Every row comes from one small tree of marks. Brackets hold a mark, then the marks that hang from it, in alphabetical order. Every link used is in the known rows. Which tree was each row made from?
Known rows:
{vadoz {fana {keme vune} {patu dezul} puviv}}: 1.02 0.47 0.44 0.99 1.06 -1.90 0.99 -1.02 0.36 0.26 1.84 2.59 0.39 -0.03 -2.14 2.02 -0.05 -0.02 1.04 0.00 -1.62 -4.84 -0.57
{vune dezul}: 1.16 0.81 -1.50 0.26 3.17 -0.07 1.22 -0.99 -0.68 -0.41 -1.35 -0.30 -0.99 -0.17 -0.11 1.47 0.06 0.93 0.15 0.62 1.56 -3.61 -0.14
{vadoz fana}: 1.14 0.73 -1.08 0.45 2.08 -0.17 1.12 -1.12 -1.29 -0.32 0.77 1.64 -0.34 -0.45 -1.11 2.24 0.44 0.59 -1.00 0.67 1.27 -3.03 -0.33
{vune bedizit}: 0.90 0.79 -0.96 0.31 2.79 0.39 1.75 -1.51 -1.32 0.80 -2.67 -0.12 -0.80 -0.47 -0.86 1.35 -0.25 0.81 -0.26 1.87 0.32 -3.57 0.01
{keme bedizit {fana vadoz}}: 0.77 0.69 -0.45 0.16 2.12 0.57 1.48 -1.98 -1.63 0.54 -1.79 -0.34 0.51 -0.77 -1.44 1.48 0.39 1.37 1.25 1.76 -1.61 -1.38 0.08
{dezul vune}: 1.37 0.58 -0.90 0.61 3.15 0.89 1.11 -1.83 -0.77 0.36 -1.97 0.57 -1.59 -0.24 -0.45 1.34 0.39 0.11 -0.24 1.22 1.22 -3.62 -0.42
{puviv {fana {patu {dezul {vune bedizit}}}} vadoz}: 2.30 0.16 -0.27 0.28 2.72 -1.43 1.15 -1.81 -0.29 1.89 -1.15 0.01 -0.62 -0.13 -0.08 0.02 0.02 -0.34 -1.08 2.44 2.75 -5.28 -0.33
{fana patu puviv}: 0.99 0.68 0.06 0.52 1.93 0.64 1.37 -1.71 -0.67 1.31 -0.90 1.75 0.21 -0.17 -1.19 2.06 0.28 0.33 0.14 0.08 -1.04 -4.79 -0.83
{dezul patu}: 1.03 0.85 -1.26 0.40 3.75 -2.70 1.32 -0.81 -0.57 -0.05 -1.49 -0.37 -0.83 0.01 -0.74 1.02 0.44 0.39 -0.05 0.51 1.09 -3.42 0.04
{keme bedizit {fana patu puviv} {vune dezul}}: 0.42 0.62 -0.47 -0.03 1.68 -2.60 1.84 -1.69 -0.85 0.27 -2.36 0.01 0.21 -0.71 -1.09 1.47 -1.04 1.78 3.10 1.28 -1.83 -3.39 0.10
{bedizit {vune {dezul patu}}}: 0.74 1.23 -1.63 -0.16 4.11 -0.56 1.26 -0.30 0.00 -1.12 -2.66 -1.33 -1.29 0.11 0.27 1.00 -0.39 0.92 1.42 1.05 1.95 -4.23 0.39
{puviv {fana keme {patu dezul}} vadoz}: 1.96 0.43 0.15 1.39 2.15 -1.48 0.78 -0.63 0.16 1.27 3.56 1.07 1.14 0.07 -0.97 0.70 0.97 0.21 -0.63 1.01 1.99 -3.96 -0.59
{puviv {fana {keme bedizit}} vadoz}: 1.43 1.18 -0.31 0.67 1.97 -3.37 1.10 -0.91 -1.05 0.28 2.46 0.73 1.42 -0.69 -1.52 1.08 0.81 1.49 0.80 2.00 1.07 -1.69 -0.09
{fana puviv}: 1.11 0.97 -0.51 0.23 2.46 -0.27 1.19 -1.77 -0.96 0.59 -0.90 1.00 -0.04 -0.22 -1.31 1.99 0.22 0.59 0.03 0.32 -0.97 -3.58 -0.44
{fana {keme bedizit vune} patu puviv vadoz}: 0.40 1.15 1.46 0.37 0.43 -1.26 1.44 -1.38 -0.13 0.95 -1.08 2.05 1.43 -0.59 -2.41 2.10 -0.10 0.99 3.61 0.99 -4.20 -3.97 -0.55
{fana patu puviv vadoz}: 1.17 0.88 0.82 -0.07 1.52 1.68 1.10 -1.88 -0.52 1.60 -1.54 1.91 0.78 -0.16 -1.25 2.48 0.55 0.21 0.70 -0.02 -2.19 -4.91 -1.00
{fana keme {patu dezul} puviv vadoz}: 1.40 0.67 0.97 0.61 1.92 1.78 0.83 -1.70 0.61 1.49 -0.05 1.61 0.65 0.31 -1.71 1.81 0.86 -0.36 0.87 -0.38 -3.02 -5.21 -1.02
{keme {fana {puviv vadoz}}}: 1.59 0.85 -0.56 -0.11 2.80 -0.32 1.01 -2.25 -1.69 0.71 0.12 0.63 0.82 -0.55 -1.13 1.75 0.36 1.26 0.10 1.13 -0.39 -1.79 -0.21
{vadoz fana puviv}: 1.32 1.05 -1.00 -0.31 2.01 -0.79 0.95 -1.68 -1.45 0.25 1.91 3.40 -0.27 -0.62 -1.30 2.68 0.22 0.34 -0.77 0.07 1.20 -2.77 -0.46
{dezul patu vune}: 1.41 0.73 -1.24 0.18 4.30 -2.23 1.10 -1.42 -0.26 -0.04 -2.79 -0.12 -2.02 0.06 -0.28 0.93 0.52 -0.16 0.12 0.80 1.47 -3.98 -0.16
{keme {fana vadoz}}: 1.11 0.73 -0.36 0.17 2.53 2.33 1.12 -1.92 -1.41 0.80 -0.93 0.17 0.28 -0.46 -0.93 1.99 0.56 0.96 0.18 1.15 -0.78 -1.81 -0.23
{bedizit vune}: 0.49 0.95 -0.71 0.78 2.33 2.87 1.30 -0.69 -0.87 0.04 -1.12 0.15 -0.31 -0.33 -0.79 1.63 -0.19 0.87 0.42 1.77 0.89 -3.32 0.01
{patu {dezul vune}}: 1.72 0.07 -1.17 0.92 3.41 -0.05 0.94 -1.72 -0.09 0.31 -1.95 -0.35 -1.88 0.14 -0.52 0.41 0.39 -0.57 -0.70 1.05 1.39 -4.13 -0.22
{dezul patu {vune bedizit}}: 1.30 0.85 -1.27 -0.33 4.46 -1.86 1.52 -1.83 -0.56 0.47 -4.87 -0.72 -2.39 -0.09 -0.27 0.68 -0.08 -0.01 0.24 1.73 1.11 -4.45 0.07
{keme bedizit {fana patu puviv vadoz}}: 0.79 0.72 0.56 -0.18 1.46 1.11 1.58 -2.54 -1.20 1.61 -2.15 1.00 1.12 -0.65 -1.68 2.01 0.32 1.10 1.83 0.91 -3.47 -3.17 -0.52

Write each row's tree:
0.52 1.16 -0.14 -0.88 1.85 3.36 1.45 -1.93 -0.86 0.82 -1.93 1.25 0.35 -0.79 -0.43 2.01 -0.66 1.43 3.00 1.48 -0.96 -3.21 0.00 -> {keme {bedizit {vune dezul}} {fana patu {vadoz puviv}}}
1.59 0.15 -1.22 0.43 3.58 0.20 1.39 -2.06 -0.39 0.86 -4.01 -0.90 -2.28 -0.01 -0.46 0.24 -0.28 -0.42 -0.52 2.01 0.96 -4.64 0.00 -> {patu {dezul {vune bedizit}}}
1.30 0.72 -0.02 0.80 1.72 -2.81 1.28 -1.37 0.02 1.82 3.02 2.15 0.67 -0.23 -1.72 1.00 0.51 0.16 0.63 0.54 0.20 -3.75 -0.42 -> {vadoz {puviv {fana {keme bedizit} {patu dezul}}}}
1.12 0.98 0.24 1.23 1.87 0.42 1.20 -0.86 -0.23 1.47 2.72 1.84 0.70 -0.15 -1.00 2.08 0.93 0.70 -0.22 0.67 0.93 -3.89 -0.82 -> {puviv {fana keme patu}}
0.93 0.59 -0.12 0.46 2.26 1.71 1.45 -2.23 -1.10 1.63 -0.51 1.26 0.31 -0.34 -1.15 2.18 0.32 0.84 0.19 0.37 -1.51 -3.51 -0.64 -> {keme {fana patu puviv}}
1.38 1.02 -0.11 0.18 1.76 -1.10 1.16 -1.51 -0.87 2.05 2.51 3.01 0.59 -0.41 -0.84 2.24 0.28 0.26 -0.61 0.34 1.69 -3.97 -0.75 -> {vadoz {puviv {fana patu}}}
1.14 1.10 -1.89 -0.69 4.53 -2.89 1.67 -1.07 -0.49 -0.38 -4.33 -1.65 -1.80 -0.03 0.13 0.83 -0.49 0.81 0.65 1.11 1.38 -4.50 0.33 -> {vune bedizit {dezul patu}}
1.36 0.86 0.57 0.32 1.36 0.22 1.09 -1.17 -0.53 1.73 0.84 1.38 1.11 -0.23 -0.69 2.15 0.72 0.42 -0.39 0.81 0.62 -4.31 -0.83 -> {puviv {fana patu vadoz}}
1.71 0.34 0.57 -0.46 2.54 1.55 1.21 -2.81 0.15 2.11 -4.82 0.57 -1.08 0.13 -0.81 1.14 -0.09 -0.87 0.55 1.04 -2.15 -6.62 -0.76 -> {fana {patu {dezul {vune bedizit}}} puviv vadoz}
0.78 1.57 -1.26 -0.82 2.71 -6.92 1.24 -0.78 -0.25 -1.54 0.52 2.02 -0.64 -0.60 -1.42 1.78 -0.58 1.13 3.18 0.36 0.33 -2.72 0.37 -> {vadoz {fana {keme bedizit {vune {dezul patu}}}} puviv}
1.77 0.20 -0.21 1.22 1.86 0.19 0.75 -0.76 -0.08 0.19 2.79 2.27 0.48 -0.10 -1.25 1.15 0.98 -0.03 -0.68 0.43 1.40 -3.97 -0.66 -> {puviv {vadoz {fana keme {patu dezul}}}}
0.69 1.02 -0.31 0.92 1.41 -1.49 1.06 -0.52 -0.68 -0.60 1.96 2.23 0.07 -0.55 -1.83 2.41 -0.01 0.98 0.86 1.05 0.16 -2.50 -0.24 -> {vadoz {fana {keme vune}}}
1.21 1.02 0.03 -0.47 2.43 1.55 1.00 -2.52 -1.28 1.10 -1.19 0.71 0.63 -0.37 -1.34 2.52 0.45 0.91 0.73 0.54 -2.56 -2.45 -0.51 -> {keme {fana puviv vadoz}}
1.10 1.68 0.12 -0.64 2.04 -1.94 1.16 -0.92 -0.22 0.38 -0.88 0.02 0.32 -0.39 -0.68 2.04 -0.68 1.50 2.21 2.09 -0.03 -3.60 0.02 -> {puviv {fana {keme {vune bedizit dezul}} vadoz}}
1.48 0.16 -0.30 0.47 1.68 -0.73 1.04 -1.60 -0.23 0.66 0.52 1.95 -0.03 0.08 -1.35 1.82 0.35 -0.36 -0.94 -0.40 -0.43 -5.30 -0.78 -> {vadoz {fana {patu dezul} puviv}}
0.38 1.11 0.14 0.40 1.44 -2.56 1.60 -1.09 0.06 -0.02 -1.34 1.14 0.28 -0.46 -1.53 1.70 -0.67 1.45 3.71 0.72 -2.27 -4.49 -0.25 -> {fana {keme bedizit {vune dezul}} patu puviv}
1.09 0.61 0.89 0.57 1.45 0.23 1.18 -1.79 0.37 1.31 -1.01 1.19 0.90 -0.02 -2.15 1.22 0.70 0.06 1.92 0.20 -3.78 -4.74 -0.71 -> {fana {keme bedizit} {patu dezul} puviv vadoz}
0.34 1.03 -1.36 0.18 2.45 0.59 1.59 -0.69 -0.71 -0.94 -2.82 -1.03 -0.65 -0.51 -0.37 0.93 -0.67 1.57 2.10 2.05 0.83 -3.41 0.46 -> {keme {bedizit {vune dezul}}}
1.12 1.04 -1.19 -0.99 3.37 -7.44 1.41 -1.41 -0.93 -1.01 -2.62 -1.39 0.31 -0.62 -0.95 0.50 -0.88 1.89 3.43 1.59 -0.35 -1.95 0.84 -> {keme bedizit {fana {puviv vadoz}} {vune {dezul patu}}}
0.33 1.69 0.75 -0.09 1.50 2.59 1.18 -1.51 -0.36 0.24 -1.57 1.07 1.04 -0.43 -2.03 2.28 0.14 1.20 3.20 1.47 -3.67 -3.17 -0.21 -> {fana {keme {bedizit vune}} puviv vadoz}
0.52 -0.30 -0.51 1.51 1.50 -2.44 1.89 -1.10 -0.69 0.79 -1.18 -0.83 0.11 -0.57 -1.55 0.00 -0.63 0.82 1.54 2.04 -0.65 -2.88 0.40 -> {keme bedizit {fana {patu dezul}} vune}
0.99 0.65 0.02 0.32 1.33 -1.39 1.37 -1.28 -0.20 1.18 1.04 3.24 -0.32 -0.45 -1.85 1.79 -0.74 -0.05 0.89 1.01 -0.38 -4.59 -0.28 -> {vadoz {fana {keme {vune bedizit}} {patu dezul}} puviv}
0.71 0.98 -0.77 0.75 1.66 -0.73 1.33 -1.13 -1.02 -0.57 1.12 1.81 0.06 -0.68 -1.94 1.91 0.66 1.14 0.82 1.03 -0.40 -2.25 -0.26 -> {vadoz {fana {keme bedizit}}}
